Each row comes from the steps of one path. Every step used is in the known rows, and no mark comes twice. Write the path behind each row, first mark first.
Known rows:
L, P: [  0.8 -15.2   7.7  12.5 -16.6   4.1   6.5  -5.5 -13.1 -21.5  15.2  -4.7
   1.1 -19.1  14.2   1.3  -5.2 -15.1  -9.9]
E, R, U, G, B: [ -6.3  39.8 -29.9  -1.5  22.5   0.6  16.9  15.9   9.2  21.9 -33.4 -22.2
  -6.1  14.0 -14.2  13.8   2.8   0.0  -2.0]
D, R: [ 15.5   0.3 -15.4 -12.5  11.7  13.4  22.1   1.1 -18.6 -15.3  35.3  -3.9
  16.5  17.9  -2.0  10.0   4.4 -11.6  24.8]
U, G, B, P: [ -7.2   2.6 -30.8  23.7 -66.9  14.3  14.4 -16.0  -1.7  21.9  -3.9  -9.6
  -3.2  17.5  21.8  23.8   0.8 -11.3 -16.6]
E, R: [ 10.9  -1.7  -8.7  -8.9  52.5  15.7  10.0  12.2 -21.4  -9.4  11.5 -19.5
 -14.5  10.3  12.6  24.2   4.3   6.7  -1.3]
U, P, B, R, E: [ -9.1 -36.4  33.8  19.7  24.8  -0.4   0.9 -26.9   1.0   6.4  -6.2   9.3
  11.9  -8.0  18.5 -17.3   0.2  -1.7  -9.7]
E, R, U, P: [ -7.2  14.5  15.2  -9.6  37.7  -9.6  21.8  15.2 -14.6  -7.1 -10.3   6.7
 -21.1   1.4 -35.1   4.8   2.5  47.7  13.4]
D, R, U, P: [ -2.0  18.5   7.9 -10.3  -1.2 -11.1  32.0   5.7 -10.4 -10.4  12.9  23.3
  11.0   9.4 -49.0  -8.9   2.1  29.1  37.7]
R, U, P, B: [ -7.3  -8.8  17.7 -21.0 -23.1  -3.6  12.6 -23.1   7.7 -20.0 -20.1  13.7
  -6.4  -9.1 -36.1 -27.9  -0.6  29.6   5.8]
E, R, U: [  4.2  16.2   3.0 -15.5  53.6   1.2   4.7  25.2  -8.2  -9.9  -1.4 -18.1
  -4.0  -0.3 -25.4   1.0   6.3  23.5  -1.1]
L, P, B, R, E: [ -4.3 -42.7  37.0  23.6  33.3  -3.4 -18.8 -17.0   4.0   4.8  -3.6  -8.1
  29.2 -27.5  17.4 -24.9  -1.9 -34.8 -41.0]
L, P, B, R: [ 11.5 -40.2  12.4 -14.2  21.5  -3.8 -23.3  -7.5  -0.4  -6.9   4.9   4.7
   2.3 -19.1  18.9 -10.6  -4.4 -25.9 -25.7]
E, R, U, G: [ -8.2  41.5 -11.5  -1.6  32.3  -2.5  28.8  23.0  -2.7   9.6  -4.8 -12.7
  -7.1  10.2 -16.0  11.0   8.0  25.3   6.3]
U, G, B: [ -4.3  15.0 -40.4  13.2 -38.7  16.3  18.5 -17.1   8.8  10.3 -10.2 -15.0
  -1.7  17.6  29.6  16.8  -2.3 -27.3   4.3]
B, R: [ 14.3 -13.0  -8.4  -5.2  28.1   7.8 -16.1   9.7  -6.2  -7.5  26.9  -6.3
   1.7   2.4  36.8   7.9  -0.8  -6.8  -0.5]
R, U, P, L: [ -3.0   9.7  24.0  13.5 -34.5  -4.7 -14.1   1.7  -7.2 -14.9   2.8  13.5
 -13.0  -6.4 -32.1   3.7  -3.5  12.3  33.0]

Which path is each row?
[  5.5 -34.3  12.6  -9.1 -12.9   6.2   1.7 -24.4  -3.5 -21.9  -1.0  -3.5
  -1.7 -22.0  -0.8 -13.4  -4.6 -23.8 -21.4] | L, P, B
[ -8.8   4.8  10.9 -10.9  -1.0 -21.9  -4.6   4.3  18.3  14.3 -10.6  11.1
  10.4 -17.3  -7.8 -27.1   0.0  -4.0 -22.9] | L, P, B, R, U, G
[  8.2   5.0 -12.1 -11.5  11.9  -1.6 -29.6  11.9  20.3   4.6 -10.9 -12.7
  14.6  -6.5  -3.2  -8.8  -4.1 -12.9 -12.9] | G, B, R, U
[  1.7   8.4 -39.1  10.1  -6.6   7.1  -4.1   0.0  10.5  27.2  -1.3 -10.3
   0.2  18.3  48.7  19.8  -2.9 -31.0  -0.5] | U, G, B, R
[ 17.2 -31.7  -4.9 -24.4  28.3  10.1 -20.5  -9.9   4.6 -10.6   7.8  -3.1
   1.7  -1.4  29.5  -6.6   1.5 -17.3 -12.0] | P, B, R
[ -3.0  12.8  -7.2 -19.7  10.3  -6.9  -1.9   0.7  22.1  10.2  -8.2   2.0
  11.3   0.9   0.1 -22.8   5.3   5.7  -5.4] | P, B, R, U, G
[ -3.5   4.0  16.1  -5.1   8.5 -15.3  -5.4  13.3   1.2  -5.0   7.8  21.4
  -1.2  -5.6 -10.9  -8.7  -0.2  35.8  12.5] | B, R, U, P
[-14.0  22.4 -19.1  17.3 -69.1   0.9  11.0  -3.5  10.9  20.8 -18.7  -5.3
   9.7   4.8 -16.3   2.9   2.8   6.7 -17.9] | R, U, G, B, P
[ -6.8  30.7 -11.6  -0.6  10.8 -10.7   4.8  21.0  11.4  12.1   9.3   1.0
  12.4   4.4  11.3  -5.6   4.1  14.4   6.4] | B, R, U, G
[  4.6 -10.9  13.3  20.0 -32.9   7.8  -6.7 -13.7 -21.2 -16.4  14.8   9.9
 -25.8   8.0   2.6  22.9  -5.3  -8.4  32.3] | U, P, L
[  3.7   1.8  24.9   7.6  -1.0 -14.4 -34.8  18.2  -3.7   1.2   8.9  19.1
 -11.5  -2.9 -16.3   6.1  -3.6   8.0  27.4] | B, R, U, P, L
[  6.1 -35.0   9.1 -18.2  14.2  -1.5  -4.3 -17.8  -2.7  -5.9   2.8  20.6
 -15.6   2.7  19.4  -2.2  -2.8   8.3  -0.5] | U, P, B, R
[ -7.4  21.6  -8.7  29.9 -81.8   3.3 -19.3   2.1   6.1  25.0 -12.3  -8.2
   0.8   6.2 -25.7  15.8   0.9 -22.1  -6.1] | R, U, G, B, P, L
